Each row was made from one path, in order. Every step used is in the known rows, and no mark comes twice. Write each row's path.
(in the rows, 128 means zero)
Known rows
v y: [ 84 139 160 127 208 119 136 112 126 146 151 143 155 140 146 145 141 153
 128  94 139 115 116 107 119 132 146 148 154 113 127 140 136 118 122  80
 103 140 106 115 172 127 160 145 111 137 117 108  86 137  97 103 118 111]
a l: [106 132 127  80 187 132 158 132 150 160 166 156 138 146 162 115 145 143
 112  95 129 106 133  87 108 113 148 152 149 110 113 139 124 141 121  76
 118 130 113 111 161 131 165 136  98 134 103 100  71 152  92 127  90 115]
v y c f l a: [ 93 130 167 107 207 145 165 133 160 153 161 155 154 179 143 138 158 138
  97 120 157 115 154 129 152 142 117 165 162  85 148 179 157 123 123 115
 101 188 114 141 170 175 159 158  64  97 102  60  50 135 110 120 102 123]
h c f l j: [101 128 116  78 187 171 164 126 154 131 173 132 109 183 156 109 157 153
  71  94 128 120 134 120 124 135 119 132 152  76 135 192 147 131 102 119
 118 195 120 182 141 184 142 140 107  94  88  43  82 145 118 166  63  99]
z c h v y: [ 85 147 160 113 189 136 148 149 104 140 155 115 133 158 142 145 132 117
 122  69 150  79  85 156 138 148 116 172 133  75 139 174 136  98 140  80
  92 167 110 145 165 147 166 146 134 127 130  91 103 129 129 135  92  75]
d y c f l: [ 74  90 138 118 170 181 178 173 168 143 195 133 150 165 138 119 150 147
  74 124 167 126 155 114 135 126 113 162 139  91 154 198 146 115 105 102
  96 186 129 157 168 156 156 140  99 124  90  70  42 139 110 109  73 123]
t c h: [ 56 134 156 136 186 134 138 170  91 143 205 121 158 136 139 126 149 133
 109  87 115  87 115  90 113  97 132 149 130 111 100 154 115 127 138  79
  87 128 126 129 139 154 157 165 129 136 118 100  85 127 110 143 108  93]
d y c b l: [ 76 110 185 117 178 108 152 188 156 135 176 154 147 179 149 156 130 169
  88 107 171 114 154 111 126 133 121 109 154 138 139 162 138  90  96  83
 116 150 118 153 161 118 143 144 113 156 108 103  54 155 132 109 132  97]
j l a c: [150 125 174  99 157 128 163 160 129 138 186 166 149 165 178  90 153 142
  98 111 125 111 137  94 124 134 147 122 171  93 129 142 143 135 122 126
 124 155 110 134 152 168 162 169  69 140 101  93  48 134  88 147 108 113]
b l j c h v: [140 145 176 121 198 127 130 157 103 133 157 123 133 206 182 122 127 145
 110  95 154  78 123 130 105 125 107  94 162  92 112 162 112 132 112 108
 110 188 117 152 168 141 160 166 131 141 114  79  75 134 133 179 101  77]
z c h v: [ 85 139 154 104 152 130 149 179 106 139 171 111 128 162 138 122 128 126
 112  66 154  63  98 140 134 136 113 170 133  85 130 176 127 108 132  86
  97 161 117 162 166 158 151 150 142 128 128  92 107 134 120 166  83  92]
t c b: [ 33 128 170 126 183 111 135 172 112 149 188 119 183 156 135 120 157 176
 109  77 121 105 117  94 109 124 146 133 138 147 110 142 127 120 114  77
  88 124 128 150 147 138 138 169 139 123 134 109  99 138 116 135 111  96]
f l j c b: [ 82 106 177  76 193 142 160 130 125 130 164 117 141 191 199 100 165 177
  89  93 151 110 131 114 104 143 151  89 144 126 131 163 127 145  78 144
  74 166 112 162 161 172 141 162 113 103 110  80  83 138 121 159  96  93]
v y c: [ 89 129 154 108 194 106 150 122 156 137 144 149 168 165 144 136 149 146
 122 101 160 118 131  97 136 142 137 162 153 104 136 159 132 104 113  82
 108 147 105 124 177 123 160 145  88 145 100  94  63 142  86 102 125 133]
z c h: [100 120 158  82 149 139 144 170  95 131 179 130 111 146 147 132 139 119
 111  75 137  75 111 103 132 130 135 151 127  90 114 174 123 124 134  91
 100 130 120 154 154 166 142 141 129 132 112  84  86 141 113 146 102  91]
t c b l j: [ 72 136 171 112 228  89 133 148 116 138 183 137 166 183 148 140 141 187
 101  91 126 113 142  92  98 123 153  89 152 140  95 132 132 124 105  86
 119 157 131 152 139 143 140 175 125 125 124  94  73 150 127 154 138  70]
l b: [ 84 148 151  99 175 101 132 142 125 147 170 145 162 160 175 122 132 147
  89  82 155 113 128 121 129 138 164 112 132 136 120 138 149 141  96  88
 118 141 140 131 175 151 108 131 124 130 136  89 110 126 105 140 109 124]
j l: [ 92 118 157 115 159 125 151 139 127 145 167 142 140 164 178 105 142 166
 113 105 128 112 111  87 124 109 141 130 142 109 109 131 139 127 113  93
 111 133 112 125 159 142 156 164 113 132 109 117  73 120 100 118  95 125]
p c h v y: [ 72 163 169 145 212 143 114 133 106 157 164 133 154 158 146 139 129 134
 136  96 142  68  99 147 133 108 123 163 142  83 117 151 138 112 122  78
  89 186 120 118 185 136 190 152 117 121 131 107 103  93 134 141  90  92]
d p c: [ 88 154 142 120 179 152 127 123 122 139 195 146 150 161 145 128 117 145
 112 115 154  97 169  82 147  88 145 158 162 105 109 142 133 138 103 103
 124 153 157  95 157 129 152 107 114 114 107  88  68 124 112 156  97 136]
j l a c b: [113 124 204  88 150 115 155 169 120 145 171 157 146 169 191 101 167 161
  86 106 121 105 118 118 126 136 152  99 167 113 138 145 154 127 101 135
 105 156  96 154 152 173 146 173  71 125 125  98  64 139 117 147 115  85]
b l a c: [162 148 177  99 172 111 154 166 135 139 172 174 143 165 143 131 124 141
 107  99 135  96 176  98 106 142 134 117 180 111 119 137 131 137 135  95
 159 144 107 130 158 157 163 153  79 150 110  91  42 167 107 160 136  99]
b l a: [138 152 177 112 191  87 143 154 123 149 182 166 156 179 147 145 116 158
 101 102 147  90 165  92 120 131 133 122 171 126  99 126 137 145 127  86
 157 138 135 113 160 149 144 166 104 120 121  94  65 156 114 160 130 111]
y c f l a: [103 119 158  93 169 138 172 161 158 156 174 141 153 189 144 111 157 142
  79 118 157  96 166 111 147 133 110 156 154  91 136 185 151 136 117 126
 116 182 128 159 165 190 141 164  72  93 104  58  50 142 108 148  92 131]
t c f l b: [ 42 135 142 133 196 157 159 155 127 162 207 121 182 164 145 114 155 153
  84 101 143 125 149 124 121 124 136 136 120 121 124 149 161 152 115  90
  95 167 141 158 162 186 115 152 130  98 131  77  97 119 120 142  85 110]
c f l: [ 70 123 140 112 168 177 150 145 142 163 176 128 131 157 144 115 158 149
  92 107 136 104 135 116 121 114 119 157 130 106 129 162 151 144 118 102
 102 161 114 152 170 175 158 154 118 100 113  76  75 139 114 126  73 110]
a l j c: [151 119 149  66 209 133 158 121 141 134 162 150 141 179 207 105 151 149
 106 101 150 118 147  81  84 129 151 108 165  99 108 158 105 152  92 124
 114 158 128 120 167 142 162 136  89 147  86  81  56 150  83 159  95 112]
f l b: [ 72 134 144  91 182 123 168 118 143 146 181 138 155 162 178 115 137 161
  78  85 156 122 148 126 133 139 158 120 120 124 129 131 159 150 112  96
 110 151 120 133 171 182 114 145 128 109 123  88 103 133 110 137  95 128]
l j: [117 138 122  86 204 107 132 115 129 141 163 136 145 164 167 114 141 161
  97  87 140 108 128  84 113 135 166 121 155 108 105 154 135 127  98 113
 120 163 141 134 158 151 146 150 104 127 111  80  83 141  91 149 102 116]
l j c h: [123 121 165  93 190 141 126 146  91 122 172 131 123 170 192 109 155 125
 100  97 137  83 119 100 104 126 148  91 151  97 112 181 105 144  97 136
  84 167 134 145 155 166 151 147 111 148  97  78  71 130 104 166 101  91]
l j c: [131 121 154 101 189 123 134 135 119 127 163 127 147 184 187 102 149 155
 114  97 159 102 145  90  97 138 148 101 162 109 113 165 103 150  93 136
 105 155 140 137 169 150 147 141 112 135 101  83  74 137  88 166 101 121]
v y c f: [ 79 122 158 129 186 134 132 141 145 152 135 147 148 164 134 138 157 122
 121 113 146 105 122 117 129 135 119 166 158  98 138 180 144 113 115  90
  93 170 107 154 179 130 156 141  87 131 105  79  56 134 103  94 105 114]

Which path is each row?
[ 94 133 158 109 190 148 151 149 134 163 186 142 151 165 149 116 158 144
  85 109 143  87 151 118 135 128 130 151 152 101 128 167 158 155 122 123
 110 173 137 147 167 196 145 160  94  82 130  77  73 131 117 157  77 113] => c f l a
[ 76 132 142 124 157 116 149 178 142 146 153 122 150 180 150 111 140 127
 101  90 157  69 105 128 144 125 109 162 141  89 130 181 125 101 127  92
  96 174 102 160 168 137 149 168 111 141 114  89  86 134 107 140  93 122] => y c h v
[ 68 127 150 117 168 183 135 142 133 167 181 141 134 169 135 116 142 154
 109 113 135  83 151 103 123  97 120 149 136  95 103 153 147 154 105  99
 109 177 135 141 172 177 175 141 110  85 111  89  63 115 117 141  75 118] => p c f l
[ 81 127 162 113 188 133 137 142 115 136 148 145 129 157 150 145 154 117
 113  99 149  97 109 117 144 132 133 154 143  90 129 171 129 101 124  87
  82 158  93 135 167 143 168 154  90 147  94  92  65 131 109 103 127 102] => v y c h
[107 131 188 100 152 120 141 170 131 148 149 159 119 161 145 141 142 159
 111 101 122 103 136 112  97 135 134  94 157 135 133 129 135 119 110  75
 125 147  78 161 157 134 160 158 113 139 120 104  62 172 126 132 135  66] => a c b l
[ 89 126 191  85 153 104 145 173 111 137 155 143 118 175 142 158 128 164
 102  77 145  91 130 112 111 145 130 112 140 129 109 136 133 111 115  72
 124 125 108 163 159 146 141 152 141 121 130  96  80 172 136 152 130  81] => z c b l
[128 137 115  60 220 123 156 103 158 149 162 156 137 158 177 110 148 154
  92  85 134 112 128  85 108 128 164 128 154  97 102 153 140 133  98 101
 125 161 122 114 148 149 160 142  86 132  94  79  75 151  94 145  99 107] => a l j
[119 123 185 113 170 164 160 165 118 152 185 134 154 181 168 105 157 138
 105 121 149  91 164 117 114 133 108 130 161 110 133 178 135 172 116 144
 104 165 136 153 175 186 146 156 101  97 116  71  58 136 112 173  77 109] => j c f l a
[104 123 124  80 211 138 164 100 150 144 172 128 141 171 169 106 145 171
  83  91 145 113 140  90 122 133 153 121 132  99 120 152 150 140 107 116
 104 177 118 131 152 176 153 163 103 100 101  77  79 133  95 147  93 123] => f l j
[123 134 233 111 172 100 131 184  98 138 168 151 151 193 183 140 130 167
 114 105 151  86 155 117 107 144 126  81 177 150 111 141 114 151 106 115
 125 130 128 152 169 147 135 164 121 125 137 106  66 152 139 178 132  86] => j c b l a
[ 82 139 168 111 165 112 147 140 121 147 175 158 155 167 204 110 136 154
  79 104 149 121 117 117 128 120 169 101 133 120 115 125 159 139  97  96
 112 144 127 129 164 161 108 156 119 133 128  99  95 116 110 130 105 123] => j l b
[ 95 121 222 117 157 120 132 176 101 137 155 144 134 187 169 139 136 175
 120 105 142  93 141 119  88 127 122  87 162 157 117 131 110 142 101  89
 109 123 107 155 174 127 142 152 139 143 131 114  68 159 134 146 125  83] => j c b l
[149 144 159  89 169 116 155 164 136 143 180 157 160 152 150 104 152 134
 106  95 136  97 155  96 124 149 146 131 174 103 128 160 131 139 122 125
 137 149 122 130 160 163 158 143  76 139 106  84  64 152  90 165 117 119] => l a c
[129 133 169  78 192 114 140 150 136 141 141 159 117 175 160 133 150 168
  95  88 126 107 141 106  96 141 155  70 165 121 117 147 138 116  94 108
 129 178  92 169 152 152 159 166  96 138 113  82  62 171 127 144 130  54] => a c b l j
[100 150 204  97 191  83 126 169 110 151 167 165 151 174 163 151 124 171
  94  94 136  85 140 113 128 139 141 101 166 146 107 134 152 134 107  93
 138 137 121 137 157 156 126 170 108 112 145  99  78 152 143 159 137  86] => c b l a
[159 134 171 104 198 118 133 139 117 126 157 140 140 196 180 127 127 156
 118 108 158 101 158  88  82 128 133  85 170 113 101 137 105 147 107 108
 138 153 126 143 164 140 154 151 116 150  99  84  49 156 107 165 123  99] => b l j c
[109 138 166  75 190 101 138 147 130 122 152 152 116 191 167 148 129 184
  85  78 127 117 127 122 120 145 137  86 162 127 115 156 131 115  94  89
 138 158 109 172 137 149 129 152 126 119 115  77  92 162 142 172 117  74] => h c b l j
[ 95 120 185  88 185 109 126 151 107 131 151 128 149 187 202 108 159 172
 104  89 150  98 116 105  99 144 153  77 162 135 120 168 114 137  76 138
  84 162 131 166 167 152 129 150 111 121 120  83  92 141 118 165 108  91] => l j c b
[112 125 156  93 155 157 144 166 113 148 167 148 107 134 144 112 162 106
 102  93 119  84 120 108 114 119 142 132 145  99 125 165 124 129 126 101
  99 151  86 151 156 165 169 144  96 157 103  89  74 147  98 131 105  87] => a c h
[ 64 132 147 134 195 163 168 133 178 164 140 123 165 188 125 122 154 148
 108 116 164 109 127 156 141 139  86 192 145  82 165 179 161 103 125  92
  86 203  92 153 189 143 176 159  94 106 113  73  76 132 117 108  74 119] => h v y c f l
[129 141 162 105 162 140 138 179 131 164 178 158 140 151 140 110 164 118
  95 108 120  86 150 115 120 137 134 141 177  94 138 184 145 143 118 132
 130 176 128 161 166 171 151 150  74 132 124  68  68 146 106 164  96  95] => l a c f
[ 67 154 160 143 209 131 131 135 109 156 153 129 143 146 148 140 140 133
 116  84 139  87  83 154 140 125 124 166 135  96 133 159 144 107 128  78
  84 174 101 127 174 134 175 152 119 137 127  99 109 113 126 118  90  84] => c h v y
[131 143 143  88 214 145 154 148 128 138 160 127 134 178 201  97 151 132
  96  88 144  86 110 127 101 125 129 121 163  83 126 180 116 134  95 115
  93 194 120 138 166 150 177 149 107 148  99  77  85 129 110 171  67  81] => a l j c h v
[ 63 120 168  87 148 100 140 167 139 147 147 136 153 175 157 120 157 162
  94  94 149  99 118 106 132 140 133 131 150 135 128 164 130 103 101  97
  94 138 107 169 164 135 130 161 101 126 114  99  87 151 103 125 123 125] => y c b
[101 127 183  70 172 135 178 154 138 150 177 148 144 161 164 105 167 161
  77  90 129 105 156 122 128 146 146 112 161 119 147 151 151 137 113 132
 108 160  95 152 153 191 150 168  79 100 123  83  72 148 114 155 108  95] => f l a c b
[ 96 135 190  89 228  87 138 119 146 131 124 156 138 196 162 165 143 173
  96  96 154 124 125 116 125 150 144  96 171 118 129 156 145  99  88  85
 110 182  98 149 157 132 155 167  87 129 109  85  56 158 130 110 153  74] => v y c b l j
[142 123 146  82 199 160 142 141 135 151 156 149 125 174 187 105 164 129
 104 114 135 102 135 100  79 124 135 117 176  96 116 183 114 155  84 128
 101 180 129 154 171 156 168 131  90 139  99  65  56 146 102 159  70  89] => a l j c f
[146 131 178 119 187 142 116 149 112 140 154 147 123 201 174 130 139 149
 117 116 144  95 149 101  75 126 120  89 172 113 107 163 118 148  95 116
 131 183 134 167 171 151 155 143 116 131 111  71  46 146 124 163 102  80] => b l j c f
[ 68 143 192 135 200  88 144 152 161 150 121 139 166 193 137 159 131 175
 122 100 165 108 116 156 128 148 105 137 162 124 150 145 147  79 109  56
 115 172  82 151 178  98 162 175 117 130 130 105  78 156 140 111 132  94] => h v y c b l
[136 134 175 110 148 149 148 178 129 155 174 167 135 165 169  89 158 128
  85 126 118  99 130 111 124 127 133 128 176  87 137 167 157 139 115 132
 121 179 116 166 160 179 162 163  61 128 112  83  50 136 104 144  88  95] => j l a c f
[ 99 117 139 104 154 198 167 154 147 163 171 136 116 154 133  97 172 130
  96 107 118 111 152 117 105 123 116 152 140  87 149 167 145 137 120 105
 102 179  93 164 162 174 174 150  95 118 100  77  56 148  99 127  78  95] => a c f l
[ 93 127 127  89 205 160 143 114 143 159 174 134 122 173 155 109 156 155
  81 102 139 110 128 112 119 132 139 132 143  88 120 176 153 136 103 129
 100 199 130 159 157 188 151 156 102  93 104  62  76 131 112 143  69  97] => c f l j
[119 117 121  88 190 177 166 134 161 151 162 137 115 163 147  95 169 134
  81 104 121 113 147 112 106 134 139 125 147  74 146 182 158 137 102 127
 105 212 103 173 159 190 170 153  82 107  91  52  56 149  98 141  76  86] => a c f l j
[140 129 154  65 212 151 150 138 109 137 167 153 110 166 203 109 164 120
  98  97 140  90 123  98  96 117 154 102 153  87  99 178 103 145  96 123
  86 172 114 135 158 163 169 140  94 149  89  78  56 139 109 164  90  73] => a l j c h
[153 153 186  99 175 128 148 178 107 143 180 167 114 154 155 139 137 110
  97 104 125  72 157 112 118 128 131 104 169  98 110 157 132 140 139 101
 143 160  97 140 140 173 169 158  84 152 112  84  46 159 125 164 134  68] => b l a c h
[ 66 148 137 123 183 210 138 125 136 156 200 135 126 166 135 127 133 143
  95 134 146 100 171 100 154  81 115 167 149  88 121 163 156 146 102 109
 107 192 144 123 161 165 161 109 112  81 108  63  57 114 137 147  66 116] => d p c f l
[ 88 104 168 119 152 191 152 160 121 153 169 120 130 172 164 106 156 139
 114 113 141 102 148 113  97 119 104 134 143 110 139 165 121 159 113 118
  88 159 117 166 180 173 162 143 119 107 108  77  60 139 106 140  69 111] => j c f l
[159 149 178 114 165 137 134 183 129 161 172 175 127 166 128 137 142 122
 101 110 125  88 167 112 103 130 114 117 189  96 119 164 139 145 125 102
 151 177 114 160 164 167 162 154  75 136 118  76  40 162 119 161 116  81] => b l a c f
[ 95 109 155 106 186 154 184 181 166 147 211 142 163 172 142 121 151 140
  65 128 168 111 178 110 153 137 108 158 154  89 155 202 155 126 110 131
 106 193 150 152 161 182 142 144  70 113  95  59  43 136 118 141  81 130] => d y c f l a
[105 136 148  95 172 156 163 163 144 144 187 145 129 173 152 116 153 148
  76 102 126 107 154 129 146 140 102 155 157  90 138 182 152 147 125 113
 129 166 128 166 152 194 136 144 100  85 109  55  77 147 120 181  72 106] => h c f l a
